Each row was made from one path, in order. Every step used is in the known rows, and no mark comes twice. Write each row's path.
Known rows:
d, l, x, n: [-17   6 -13  20   3   2  -4  -8  19  -5  -7   1  -8  16   6   8 -11 -21
 -17  22  22 -13  19   9  -1 -13 -13   8 -13  -8 -13  12  -1  -6  -6  -8
  12 -11   8  -1  -2   1   2  -7 -18]
s, n, x, v, f, a: [-11   3  31  19   7   8   7  -5  24 -17  10  15  -1  -3   6  12 -10  31
  -1 -14 -10  -3  15   6  -3 -19 -25  16  20   6   1  10  10   7 -23 -13
   5  -2  13  -3   6  19   2  -4  -1]
f, v, r: [-13   7  -7  20  -1  -7  -8 -11  12  -3   7   6  -1   9   5   8  -6 -34
  -8  -4   4  -5  17  10  13 -23 -20  14   6 -28 -11  15   1  -4 -18  -5
   0 -14   7  -2   7  20   4  -9 -20]
e, n, d: [-19  14  -7  17   2  -4   1   7  -6   2  11   5  -7  10   6   1 -10 -23
 -11   4  19 -10  25  10   6  -3 -14  13  -5   0  -7  14  -2   6 -10 -12
   2 -17  13  -8  -4  17  -6  -4 -15]
e, n, d, l, x, v, f: [-18   6   1  14   7   0  -6   5   2  -9  11  -2 -12   8   3   4  -9  21
  -4   4  10  -8  14  11  -7  -5 -18  11  -6   4 -10   7   3   7 -16 -16
   5  -7   6  -2 -13  16   2 -10  -4]
x, v, s: [-11   5   4  23   0  -5 -10   0   8   1  10  -4 -13  22   2   2  -6  -5
  -4  -4   1 -13   9   5  14 -16 -13  12   3  -8  -4  12   3   8 -13  -4
  11  -4   8   1   6  18   5  -5 -38]
l, x, n, d: [-19  -1  -4  17   6  -2  -1  -1   9   4  -6  -1  -4   8   2   8 -12   2
 -15  14  22 -12  25   9   1  -9 -13   7  -9   4 -14  10   5   2 -10  -4
   6 -13  11  -3  -8  16  -1  -5 -21]
x, n, d, l, s, v: [-17   6   3  18  -4  -5  -3  -2   7  -3 -19   5  -8  -3  -1   7 -11 -15
 -15  15  21   1  19  12   1 -10 -13   2   3   3 -16   9  -4   4 -21  -8
  12 -15   4  -1  -9  22   0  -6 -12]
f, v, s: [ -9  11 -14  21   3  -3 -16  -2   9  -5  15 -12  -9  17  -3   3  -6 -16
  -5  -8   0  -7  13  10  17 -16 -14   9   5 -17  -6  16  12   2 -11  -3
   7  -6   0   1   6  27   5  -8 -28]
v, f, a: [-14   9   1  23  11   5   6  -5  11  -6  16  17   1   8  10   8 -13   9
  -9 -14  -2  -6  25   3  -5  -9 -17   5  16  -5  -1  18   1   3 -18 -16
   2  -3   9  -7   6  10   3  -5 -11]
d, l, x: [-18  18 -18  20   0  -1  -4  -2  15  -1   0   6 -10  23   1   3  -9 -27
 -16  16  16 -19  25   2   4  -7 -17   7  -5 -13 -12  15  -1  -8  -6 -15
   3  -8   9  -3   1   2   1 -10 -18]
d, n, x, v: [-15   5  15  20  -9   0  -4  -8  22   3   8   9 -10  17   4   4  -7 -31
  -9  -2   7 -10  11   3  12 -12 -20  13  -1  -8  -6   7  12   8 -14 -13
   6 -17  17   0  11   9  -2  -7 -23]
l, d, n, x, v: [-19   7  10  20  -5  -2  -6  11   9  -5   5   6 -10  14   2   6  -6 -23
  -6  -6  11  -8  18   9  13  -9 -21  25  -8 -12  -5  10  10   7 -14 -18
   4 -19  16  -3   3  10  -3  -5 -15]
s, n: [-13  14  -2  22  -3   2   5  -3  10   2  -3   8  -2  18   0   5  -9 -14
 -13  13  15 -13  23   1  11 -18 -15  19   8  -1  -7  16   4  -6 -11  -6
   6 -15  10  -4   4  13   0  -7 -14]
l, s, n, d: [-17  10   3  21  -4  -3   2  -2   5   4 -15  13  -1   9  -7   1 -11   2
 -14  13  20 -14  32   0  11 -12 -14  11  11   6  -8  12   3  -1 -13  -5
   2 -15  12  -6  -3  18  -4  -7 -13]
l, d, n: [-20  17  -9  22  -4  -1  -3   9  -3   3   3   5  -7  21  -2   5  -9 -24
 -15  -1  20  -9  28   6  15  -5 -15  22  -8 -16  -4  17   2  -1 -10 -17
   0 -22   8  -4  -1   6  -5  -6 -13]
v, f, a, k: [-13  15  -3  23   8   4   2  -7  12 -11  17  23   3   8  10   8 -14  12
 -12 -12  -3  -7  25   6  -3  -5 -19  10  17  -9   4  18   0   3 -19 -17
  -1   1  10  -7   8  13  -3  -6  -5]
x, n, d, l, s, v, k: [-12  14   4  16  -3  -8   0  -4  12  -2 -25   0  -9  -5   3   8 -10 -19
 -19  11  20   3  14  19  -1 -14 -20  -1   6   5 -18   3  -3   5 -19 -11
  10 -18  11  -2 -12  14  -5  -4  -4]
d, l: [-17  17 -18  21  -2  -3   0  -2  10  -3   0   6  -7  20  -1   3 -11 -36
 -18  14  14 -14  24   3   6  -8 -14   8   2  -9 -10  17  -8  -5  -8 -13
   5  -9  11  -4   3  10   2  -8 -20]
s, v, x, n, d, l: [-13   4   3  15   0  -1  -3  11   0  -3  -5  -8 -11 -10   0   9 -13 -13
 -16   8  13   2  15  21   1 -11 -11   7   3   6 -16  10   2   6 -20  -8
   7  -9   5   4  -5  21   4 -10 -11]
d, l, s, v, f, a: [-12  18   7  22   1   2  -2  -8  15 -10   0  17  -4   2   8   9 -12  -1
 -10 -12  -2   1  20   5  -7  -9 -22  -2  20  -8  -5  17  -5   1 -28 -19
   5  -4  -2  -5   1  11   2  -7   4]
f, v: [-12  11  -8  19   3  -1  -8  -4  10  -7   8   0  -1   9   4   3  -7 -37
 -11  -2   7  -4  18   6  11 -14 -17   9  12 -14 -10  16   8  -2 -15 -12
   8 -10   4  -2   4  18   1 -10 -16]
e, n, d, l, s, v: [-17  19   0  16  -7  -4  -1   3  -1   2  -5   6 -12   4   5   4  -8 -29
 -11   6  20  -1  18  13   5  -2 -17   4   0  -4 -12  12  -5   5 -20 -14
   3 -18   2  -7  -8  18  -3  -8  -2]
v, r: [-19   6  -4  24  -2  -7   1  -9  10  12   5  11  -2  21   6   7  -8 -30
 -13   4   9 -14  22   5  10 -18 -17  14   3 -18  -6  17  -7  -3 -14  -3
  -3 -13  14  -6   8  10   4  -6 -27]
a, f, v, s: [ -9  13 -12  20   4  -1 -21   0  10  -8  18 -13  -9  22  -1   5  -7 -11
 -12  -4  -4  -3  12   5  17 -13 -15   3  11 -12  -5  17  10   7 -14  -6
   9  -7  -2   6   6  23   6 -13 -31]
a, f, v: [-13  13  -8  19   3   1 -14  -3  10 -11  14  -5  -3  13   5   4  -9 -36
 -17   2   4  -1  17   0  11 -12 -18   3  18  -8  -7  15   7   4 -18 -15
  10 -13   1   3   7  17   3 -14 -19]
x, v, k: [-11  14   8  20   3  -6   2  -2  10  -1   1   1  -8  16  11   3  -6 -34
 -13  -5   8  -8  11   8   8 -16 -21  10  11  -4  -8   6   2   5 -17 -15
  12 -11  18  -2   4   1  -5  -3 -20]
v, s, n: [-10  10  -4  22  -4   2  -6   0   8   3   5  -2  -8  26 -10   6  -7  12
  -8   7   8 -17  18   6  18 -19 -10  18   1  -5  -3  17   8   0  -7   3
   4  -6   5  -2   6  18   3  -5 -27]
e, n, d, l: [-19  19 -15  17  -1  -2  -1   7  -4  -6   6   6  -9   9   0   2 -12 -24
 -16  12  18 -11  21  11   4   0 -15  11 -10  -1 -11  15  -7   2 -10 -15
   1 -17  15  -8  -9  19  -4  -6 -14]
d, n, x, v, s: [-12   5  11  21 -11  -2 -12  -3  21   4  14  -2 -16  24   3   5  -5 -10
  -3  -5  -1 -12   6   8  17 -14 -16  15  -3 -13  -4   8  16  13  -8  -5
   4 -10  14   2  13  17   3  -4 -34]
e, n, x, v: [-16   6  15  17   1  -1  -1   0  13  -4  17   3 -10  16  15   6  -7 -35
  -2  -3  10  -8  10  11   5 -10 -19  15  -2  -1  -3   8   2  11 -16 -10
  11 -14  13  -6   7   9   0  -5 -14]
d, n: [-15  17  -6  23  -8   0  -3  -8  11   9   4   9  -7  25   2   2 -10 -31
 -18   6  17 -13  21   1  12  -9 -13  13  -1 -12  -6  13   4   0  -8 -14
  -1 -18  12  -4  10   3  -4  -7 -23]

Which path is each row?
[-10   3  13  18  -2  -3  -7   8   1  -3  -2  -6 -11   7 -11   2  -7  28
  -4   3   2 -11  15   8  20 -15 -14  18   6   0  -7  11  10   6 -10  -1
   8  -5  10   2  -4  34   0  -5 -30]
x, v, s, n, d
[-10   7  -1  20  -6   3  -3   2  18   3   7   0 -10  24  -7   7  -6  11
  -4   6   3 -19  19  10  11 -17 -15  16   1   0  -1  14  12   2  -5   4
   0  -7   9  -2   8  22   6  -5 -24]
v, s, n, x
[-15   3  22  20  -6   1  -2 -11  23   0  -6  11  -7  14   5   4  -7 -12
  -7   6  11 -12  17   0   9 -22 -21  15  15   3  -3   6   5   5 -18  -3
  12 -12  13  -4   7   8   1  -7 -13]
l, s, n, x, v
[-14   2  -2  21   6   3  -2   2   5   8   7  -2  -4  15  11   9 -15 -16
 -16   6  14  -6  21  13   2 -17  -5  12   1   4  -5  12   1   5 -11  -1
  10  -8   8   0  10  -1   5  -9 -15]
v, x, n
[-18  11  -4  17  -1   2   1   1  13   5  15   8  -7  21  13   6  -9 -32
  -7   3  15 -12  18  10   2  -7 -18  12  -4  -2  -1  14   4   6  -9 -10
   1 -19  13  -9   7   9  -1  -6 -11]
e, n, x
[-10  16  14  17  -6  -3   0  -8  24  -7 -15   7 -13  11   1   4  -7 -18
 -13  12  11  -8  12   9   6 -21 -27  13  15   4  -8  -1   3   2 -16 -10
  11 -16  21  -3   1   3  -5  -6  -4]
d, l, s, n, x, v, k
[-14  -2  15  20  -5   2  -4  -8  21   3  16   7  -6  19   3   6  -8   5
  -3  -9   0  -8   8   4   0 -16 -19  14   7   2  -1   7  15  13 -17 -14
   0 -14  12   1   9  11   7  -8 -14]
d, n, x, v, f
[-10  19   6  14   0  -6   1   4  13 -12 -13  -4 -14  -1  -7   3  -6   7
 -16  14  14 -11  16   9   9 -13 -26  14   3   0 -17   2   8  -3 -10 -15
   8 -11  20   1 -13  15 -10  -6 -11]
s, n, d, l, x, v, k
[-12   3  -8  13   6   0 -14   8   3 -19   7 -17  -8  -7  -3   7 -16  -9
 -24  11   8   5  17  16   4 -11 -10   3   9   5 -13  11   6   8 -18 -10
  12  -9   4  10  -3  25   4 -16 -13]
a, f, v, x, n, d, l
[-20  15  -7  20  -5  -2  -4  13   8   0   6   7  -7  23  -2   8  -8 -24
  -9  -1  17 -10  27   9   9  -7 -19  22 -10 -12  -4  15   8   4  -9 -16
  -3 -22  14  -4   3   8  -3  -7 -14]
l, d, n, x
[-20  14 -19  17   2  -4  -2   5   6  -2  -2   4  -9   9  -5   1 -10 -12
 -19  17  17 -18  30   3   2  -3 -17   5  -5  -9 -15  13  -1  -4  -7 -15
  -1  -9  14  -2  -9  14  -3  -8 -23]
n, d, l, x
[-17  18 -10  17  -4  -1  -1   3   8  -7 -12   5  -8   6 -13   3 -10  10
 -17  24  17 -17  30   4   6  -9 -19  14  -3  -2 -16  12   6 -10  -6 -11
   0 -11  12  -1 -10  19  -4  -9 -15]
s, n, d, l, x
[-13   6   3  22   2  -3 -15   0  12   4   8  -6 -16  26   5   5  -4   5
  -3  -4   3 -18  10   5  15 -13 -16  10  -2 -14  -7  11  10   6 -10  -5
  11   2   3   1   4   8   5  -6 -34]
l, x, v, s
[-15   3   1  19   4   1  -9  -5  15  -6  11   3  -9  20   1   6  -8  10
  -7   3   5 -12  11   2  -4 -12 -19   8   4  -4  -8   8   3   0 -15 -15
   9  -2   5   1  -3   2   6 -11 -11]
d, l, x, v, f
[-17  16  -4  19  -8   1   0  -8  23  -1  -9  13  -6  20  -2   4 -11 -16
 -14  23  16 -15  24   3   4 -15 -18  13   8   2  -7  11   0  -3 -10  -5
   4 -15  14  -6   5   7   2  -8  -9]
d, l, s, n, x
[-17  -2  -1  17   6   0   1   8  -2   2  -1  -6  -4   3   3   6 -16  -2
 -17   5  17  -6  27  15   1 -14  -6  11   2   9  -8  11   3   8 -12  -2
   4 -10  13   0   2  18   0  -8 -18]
v, x, n, d
[-10  12  -8  18   3   0 -11   4   3  -6  14  -8  -7  12   6   4 -10 -38
 -13 -11   4  -2  20  10  10 -16 -13   9  16 -10  -7  14  11   2 -18 -10
   4  -6   1   1  14   9   2 -14  -9]
f, v, x
[-13  16 -13  19  -4  -3  -4   8   3  -6  -6  -1 -10  11 -19   4  -9  23
 -12  20   9 -16  24  11  16 -10 -12  15  -1  -2 -10  15   4  -2  -3  -1
  -1  -7  11  -1  -7  33  -1  -5 -28]
v, s, n, d, l
[-16   1 -10  17   6  -2  -2   9  -1  -4  -2  -4  -9   1  -1   6 -16 -10
 -21  15  16  -7  25  17   0  -9  -5  11  -3   7 -12  11  -2   5 -10  -6
   5 -10  14   1  -4  14   1  -9 -14]
v, x, n, d, l
[-14   7   4  18  -2   4   4   0  19   2   2   8  -1  16   0   7  -9 -12
 -10  10  11 -16  23   4   7 -16 -19  16   7   2  -4  12   8  -1  -9  -5
   2 -13  14  -4   5  15   2  -7 -14]
s, n, x
[-15  -6  14  18   6   1  -3  -2  18  -1  16   6  -4  18   6   7  -9   5
   2 -13  -3  -9  11   4  -6 -16 -21  10  13   7   0   7   4  13 -20 -10
   4  -4  11   0   5  12   9  -7 -15]
n, x, v, f
[-12   2  20  19  -3   2   1  -3  22  -4   1   6  -6   9   2   6  -7 -11
  -5   4   5 -11  14   4   9 -21 -21  21  11   3  -4   8  10   3 -14  -6
  10 -11  13  -2   6  14   4  -6 -16]
s, n, x, v
[-19   2  -1  19   5  -3   4   3   4  -1  -4   2   0   3   0   5 -13  -9
 -15  13  18  -9  24  10   1 -12 -10   8  -2   7 -10  12  -2   5 -12  -4
   7 -15  14  -4  -7  23  -1  -3 -25]
x, n, d
[-11   4   4  20   3   1  -3   0   8   8  10   4  -1  15   4   9  -7  -1
  -3 -13   1  -3  13   5  -3 -14 -19   4  17   2  -5  12   3   5 -22 -13
   1  -7  -4  -2   2  15   9  -9  -7]
s, v, f
[-14  19   0  14  -5  -3  -8  11  -9   3   1  -1 -17   3   8   4 -12 -25
 -14   0  17   3  19  16   5  -3 -13   4   5  -2 -10  10   1   9 -22 -12
   2 -11   1  -3   0  11  -1 -12   4]
e, n, d, l, s, v, x
[-15  15  -1  17  -4  -5  -6  10  -3   6  -8   2 -12   2   2   2 -12 -22
 -17   2  12  -2  25  10   5  -6 -15   1  15  -2 -14  11   0   6 -21 -11
  -1  -9   5   0   0  13   2 -13  -4]
n, d, l, s, v, x
[-14  19  -2  21  -7  -4  -7  -6  13   5 -11  12  -7  14   6   4  -8 -42
 -12   7  13  -5  19   5   6 -11 -17   0  11 -10 -12  13  -6  -1 -21 -13
   8 -11   2  -4   1   4   2 -11 -10]
d, l, s, v
[-16   9   7  15  -2  -2  -3   4   9 -10 -10   2 -11  -2  -8   3  -7   9
 -14  18  13 -12  21   3  10 -13 -21  18   1  -4 -17   7   7  -5 -11 -12
   9  -7  14   2 -10  20  -5  -9 -16]
s, n, d, l, x, v
[ -8  16 -14  15  -2  -2 -19   6  10 -15  -4 -17 -14   1 -19   4  -4  25
  -9  12   5 -10  17  14  16 -14 -18  16  -4 -15 -17  13  19  -7  -7  -5
   3  -5   1   5 -10  38  -3 -11 -19]
f, v, s, n, d, l, x
[-18  -2  14  21  -2  -8   2  -9  20   3   5   9  -6  12  11   7  -6 -25
  -4  -4   0 -11  13   9   9 -21 -25  17   5 -14  -6   9  -3   5 -18  -3
   1 -11  21  -3  10  13   9  -4 -28]
n, x, v, r
[-14   1  22  20  10   2   4  -6  21 -13  18  13  -4   1  13   8 -11   9
  -2 -23 -11  -3  15   5  -7 -13 -25   6  19   1   1  11   5  11 -23 -14
   4   0  13  -4   8  16   4  -4  -9]
n, x, v, f, a
[ -9  15 -12  15  -3  -1 -17   8   8 -21   3 -13 -10   3 -19   3  -7  21
 -16  15   0  -2  15   8  18 -12 -15   9   8  -4 -12  14  11   2 -12  -6
   6  -8   1   8  -7  44   3 -14 -22]
a, f, v, s, n, d, l
[-18  -1  -2  16   6  -2  -8   3   7  -7   5   0  -7   6  -5   2  -9  27
  -8   5   3 -11  17   4  -5  -8 -20   8   4   2 -12   6   2   4 -16 -16
   5  -1   9   1 -12  18   2 -10 -15]
n, d, l, x, v, f
[-14  -2  13  15   3  -1  -2  11  -1   7  -1  -8  -7  -4   8  10 -13  -5
 -12  -5  13   4  17  18   1 -13 -10   7   7   7 -12  10   7   9 -21  -6
   7  -9   4   2  -1  21   4  -9 -10]
s, v, x, n, d
[-21  16 -15  20  -2  -7  -1   1   0  -1 -12  11  -5  12  -5  -1 -13 -18
 -20  15  18 -13  32   1   6  -5 -14   3   5  -3 -12  13 -10   0 -12 -10
   2 -14  15  -5  -6  14  -3  -8 -17]
n, d, l, s
[-12  -1  -2  14  10   0 -13   8   1  -9  10 -16  -5  -4   3   7 -14  -7
 -20   2   7   8  18  14   4 -14  -9   5  14   6  -9  10   8  11 -21 -10
  10 -11   5   8   1  25   3 -17 -15]
a, f, v, x, n, d
[-11   8   4  18  -7  -5  -8   9   2 -10  -5  -6 -16   5 -17   2  -7  23
  -6  13   3 -11  15  10  17 -13 -14  19   0  -3 -10  12   2   2  -9  -3
   7  -4  11   1  -9  37   2  -5 -28]
x, v, s, n, d, l
[-13   4  19  22   9   3   4  -6  12 -13  14  13  -3   4  14   7 -12  10
  -6 -20  -8  -1  15   3  -4 -11 -19   9  17  -5  -1  15  -1   8 -25 -18
   8   0   9  -4   5  12   1  -4 -11]
x, v, f, a
[-14  18   1  13   2  -7  -1   6   4  -7  -1  -4 -19   4   9   3  -6 -15
 -13   5  19  -8  11  17   3  -5 -25  11  -8  -6 -16   3   4   4 -12 -20
   9 -15  19  -3 -12   6 -12  -5  -9]
e, n, d, l, x, v, k
[-12  -7  22  18   3   6  -1  -2  20  -4  11   5  -1  16  -1   9  -7  23
   1  -3  -2 -10  12   4  -1 -23 -20  19  17  12   0   6  10   9 -18  -4
   6  -7   8  -1   3  19   8  -7  -5]
s, n, x, v, f
[-19   5  -8  18   2  -2  -4   3   0   3 -14   0  -9   6   0   4 -18 -12
 -22  16  20  -5  28  14   1 -10  -4   4   1   9 -11   8  -7   6 -13  -3
   8 -10  12  -2  -1   9   2 -11 -11]
v, x, n, d, l, s
[-19   9  -1  17   0  -7  -5   5   7  -9  -6   3 -11   3  -2   1  -8  -9
 -14  10  10 -15  22   4   6  -5 -21   8  -3  -8 -17   8   0   1 -11 -16
   6  -5  15   0  -9  16  -2  -8 -24]
n, d, l, x, v
[-13  18 -16  17  -3  -2 -10   8   8  -4  -8  -6 -15  12 -19   4  -8  33
 -12  21  11 -18  23  10  14  -8 -14  15  -9  -7 -13  13   9  -5  -1  -3
  -1  -5   8   1  -9  28  -1  -8 -27]
v, s, n, d, l, x
[ -8   6  14  23  -4   1  -9   0  10   2   2  -4 -12  19  -3   5  -6  10
  -2   3   2 -12  10   7  20 -21 -13  20   4  -4  -4  13   7   2 -11   1
  13  -3   6   0   5  20   2  -4 -29]
x, v, s, n
[-17   7   9  18  11  -1   0   1  11 -20   3  11  -9  -8   2   6 -12  28
 -10 -10  -5  -5  21   4  -6  -2 -25   4   9  -6 -10  11   1   3 -20 -22
   4   4  11  -1  -8  20  -2  -6  -8]
n, d, l, x, v, f, a
[ -8  11  -5  16   2  -1 -17   7   5 -12   9 -16  -7   3 -15   4  -7  26
 -12   4  -2  -3  16   7  21 -14 -14  10  15  -2  -8  15  17   5 -14  -4
   5 -11   0   8  -3  44   2 -12 -26]
a, f, v, s, n, d
